Each row was made from one path, in order. Every step used is in the known rows, and no mark comes twice. Write each row's path.
(in the rows, 128 means zero)
Known rows:
j, z, m, x, n, u: [115 115 125  41 102 170 117  42 133 115 155 113 148 149 142 134 115 112
 141 149 152 101 111  83 140 172  84 144 125 117]
t, m, z, j, x, n: [ 99 107 116 189 127 178 124  62 153 112 138 105 154 178 142  89 108 100
 169 156 125 110 108  95 111 168  68 147 178 183]
r, j, x: [100 111 127 169 129 144 115  48 121 117 152 159 169 180 127 107 156  71
 130 125 129 119 109 101 133 164  92 148 156 151]
z, m: [118 123 113 114 132 160 117  55 142 124 151 133 145 150 146  79 146 123
 148 122 131 105 109 124  95 168 108 137 157 169]
u, n, x, m: [106 104  97 223  99 151 110  58 128 128 152 136 142 182 132 134 124 123
 108 164 126 110 109 106 135 161 103 130 199 144]
z, j: [100  98 112 147 138 163 123  67 143 120 148 122 155 164 140 103 141  89
 151 132 126 105 104 132 123 168  88 158 177 181]
u, n: [100 136  89 135 113 171 119  60 138 128 160 144 160 182 136  70 138 102
 119 128 122 107 108 129 118 169 111 139 154 149]
r, f: [108 107 120  63 116 170 112  54 138 128 158 165 171 159 140  79 154  90
 129 109 126 114 112 133 107 175 106 139 149 131]
s, z, j: [ 99 128 116 113 140 170 126  63 146 120 145 123 166 154 137 114 134 107
 152 132 142  98 115 155 123 176  87 150 157 181]
x, j: [ 97 108 114  72 131 151 122  61 120 119 159 141 159 187 138  81 146  79
 128 124 135 115 104  99 154 167 111 147 167 134]
z, m, t, w: [129 122  96 139 115 172 110  88 125 139 140 147 155 160 166 128 137 116
 114 140 126 101 108 118  62 154 112 131 141 156]
s, z: [106 146 112  62 131 163 124  54 135 126 149 142 168 151 141  93 130 112
 130 130 153 105 120 145 105 178 110 141 125 149]
z, j, x, m, t: [112  96 109 197 109 157 103  66 116 111 125 123 159 174 152 175 121  74
 134 166 122 125 112 100  98 151  66 134 207 179]
s, z, j, x, m, t: [111 125 113 161 113 163 105  62 120 112 122 125 170 164 150 184 113  92
 138 166 138 118 123 123  97 159  64 126 188 178]
w, t, l: [110 116  78  67 120 161 121  79 124 115 132 140 160 165 144  68 159  74
 114 134 131 116 106 121  60 159  95 133 137 110]
n, x, j: [ 96  79 117 179 132 140 120  56 117 113 159 127 145 191 127 120 141  99
 117 143 145 109 105  83 159 164 100 161 177 130]
m, x, j, z: [105  96 140  68 122 148 113  56 105 107 154 132 157 177 142  99 112  76
 114 128 132 116 113  79 196 179  98 141 145  97]
l, t, m, x: [133  80 170 155 105 142 114  72 114 144 142 137 156 153 162 116 123 101
 131 136 137 120 111 116  62 158  94 118 168 183]
s, z, j, x: [ 95 118 115 175 141 158 119  51 136 112 136 121 166 155 136 135 127  99
 153 135 144 105 119 132 118 178  69 158 156 182]
w, t: [108 105  81  87 117 157 124  69 127 115 148 150 162 161 151  80 147  86
 122 132 133 106 108 127  82 160  99 138 164 140]
x, n, u: [ 96 119  94  23 107 170 128  49 137 128 161 129 162 171 135 119 141  88
 135 155 161 107 102 102 110 162 101 164 136 133]
x, n: [ 98 132 102  76 114 171 126  60 137 123 159 134 157 180 142  63 126  84
 123 137 141 110 101 102 128 164 110 147 147 137]
l, t, w: [113  89 129 137 114 145 118  92 111 157 145 145 166 168 159 116 130  96
 108 125 136 108 106 129  80 160 106 146 142 175]
u, n, x: [100 106  93 246 113 161 118  56 136 123 160 131 147 188 126 111 133 121
 107 149 132 101 109 113 125 165 100 153 164 143]
l, t, m, z: [123 100 152 118 117 161 123  74 132 138 144 125 165 166 152  83 119 124
 146 137 133 117 121 139  51 164  92 126 156 198]
s, z, m, t, w: [128 152 101 106 119 177 113  85 128 140 137 149 166 151 164 140 130 134
 116 139 144  95 119 142  62 162 110 123 121 156]
n, x, m, z, j: [109  74 128 206 126 163 118  62 137 113 137 106 143 169 136 162 106 119
 136 184 117 105 116 113 144 163  76 144 209 180]
j, z, s: [ 93 115 111  84 134 157 118  62 136  92 144 106 164 140 135  77 121 112
 135 127 152 107 118 127 145 177  79 160 120 148]

Write each row's path:
[118 112  92 120 111 170 113  91 114 140 141 154 167 173 164 133 128  90
  92 149 133 108 107 117  74 155 116 145 129 138] => m, t, w
[115  79 115  89 112 142 114  75 110 104 146 144 155 165 155  83 127  89
 136 128 134 114 108  87 134 170  89 117 175  99] => w, t, m, x, j, z
[ 89 114 113 164 127 184 126  54 143 103 142 104 161 190 136 100 102  79
 143 158 121 107 113  93 147 167  66 159 165 172] => m, z, j, x, n
[109  95 141  76 121 151 116  56 106 119 155 146 156 182 148 113 128  65
 110 140 126 116 106  80 170 164 109 136 168 122] => m, x, j
[117 155 117  79 136 165 121  52 145 125 148 135 156 139 143  91 138 140
 150 121 147  98 120 147  94 176 106 128 137 168] => s, z, m
[ 89  99  99 221 118 154 118  59 125 118 167 133 149 213 120 108 142 106
 109 142 130 105 104  91 172 163  99 150 185 127] => u, n, x, j
[126 143 104  90 121 177 106  74 127 106 128 108 154 164 142  89 135 113
 125 127 134 120 118 114  68 168  86 126 104 111] => j, z, m, t, l
[109  72 177 119 117 136 112  79 108 105 141 104 165 158 148 104 115 101
 141 127 151 119 115  97 146 164  60 125 164 166] => l, t, m, x, j, z, s
[130 143 104 101 120 179 110  75 128 118 129 121 153 169 148 102 153 101
 121 137 129 120 112 114  43 153  95 121 127 135] => z, m, t, l
[121 159 136  71 112 179 121  50 137 122 150 133 152 150 151 101 109 114
 128 143 144  97 115 108 132 167 101 114 141 145] => s, z, m, x, n
[116 137 109  63 125 171 107  78 116 100 135 107 156 189 136  88 145  97
 128 120 133 124 113  91 116 165  85 123 125  95] => x, j, z, m, t, l
[ 92  79 117 168 132 138 117  55 116 102 158 115 146 187 121 111 125 109
 121 132 150 110 111  83 185 179  91 165 153 105] => n, x, j, z
[ 87 136 108 158 129 172 126  54 143 111 141 112 166 174 134 115 115  88
 149 141 149 103 112 112 139 172  68 155 158 169] => s, z, j, x, n
[102  94 110 246 112 176 116  64 145 116 144 110 146 192 128 152 106 126
 128 180 103 101 116 120 156 161  76 135 217 179] => u, n, x, m, z, j
[124 117 158 124 124 155 110  54 125 112 153 146 155 158 134 104 136 103
 137 117 118 107 114 105 166 172  92 120 145 134] => r, j, z, m, x
[108 105 121  32  97 170 124  45 124 127 157 135 159 165 145 147 124  73
 116 168 154 107 105  83 126 158  98 154 138 121] => m, x, n, u
[114 115 100 105 122 163 107  91 112 121 146 133 157 181 155 114 129 111
 120 123 130 105 109  94 134 165 102 133 139 115] => x, j, z, m, t, w
[101  77 140 160 109 169 126  62 141 128 139  91 169 180 138 156 120 103
 178 165 149 111 113 106  67 156  41 158 177 214] => l, t, m, z, j, x, n, u
[127 165 111  85 120 181 115  62 136 119 142 134 164 154 152 120 133 130
 132 136 148 103 125 145  63 161  98 118 133 166] => s, z, m, t
[122  94 111 190  98 153 106  65 112 120 139 133 146 175 148 173 119 108
  98 180 140 119 114  97  92 148  96 132 187 142] => n, x, m, t
[115 108 113 173 125 160 106  73 114  95 135  94 142 194 125 129 141 116
 117 140 142 118 114  75 120 161  75 136 135  90] => n, x, j, z, m, t, l
[109 102 111 134 112 135 107  46 115 122 136 142 151 157 149 122 121  89
 128 147 131 128 112  93 111 167  97 136 180 151] => j, x, m
[116  98 123  59  97 164 122  53 132 136 154 137 153 155 151 139 131  95
 141 168 157 111 101  84  90 160 100 141 150 133] => t, m, x, n, u
[116 120 120  44 114 166 116  57 128 124 141 138 158 162 151 101 106 106
 126 161 118 118 120 120 123 168 111 124 168 154] => x, m, z
[123  72 174 129 110 137 115  76 103 138 150 137 158 179 157 113 132  85
 133 130 135 124 106  93 109 156  94 115 190 168] => l, t, m, x, j
[113  99 155 119 124 164 123  78 140 117 136 106 172 148 149  88 120 128
 150 146 143 112 123 145  63 157  70 131 153 219] => l, t, m, z, s
[120 112 131 115 103 164 120  63 132 131 150 141 147 161 158  85 114  89
 129 150 139 114 100  85 110 162 109 124 162 137] => t, m, x, n
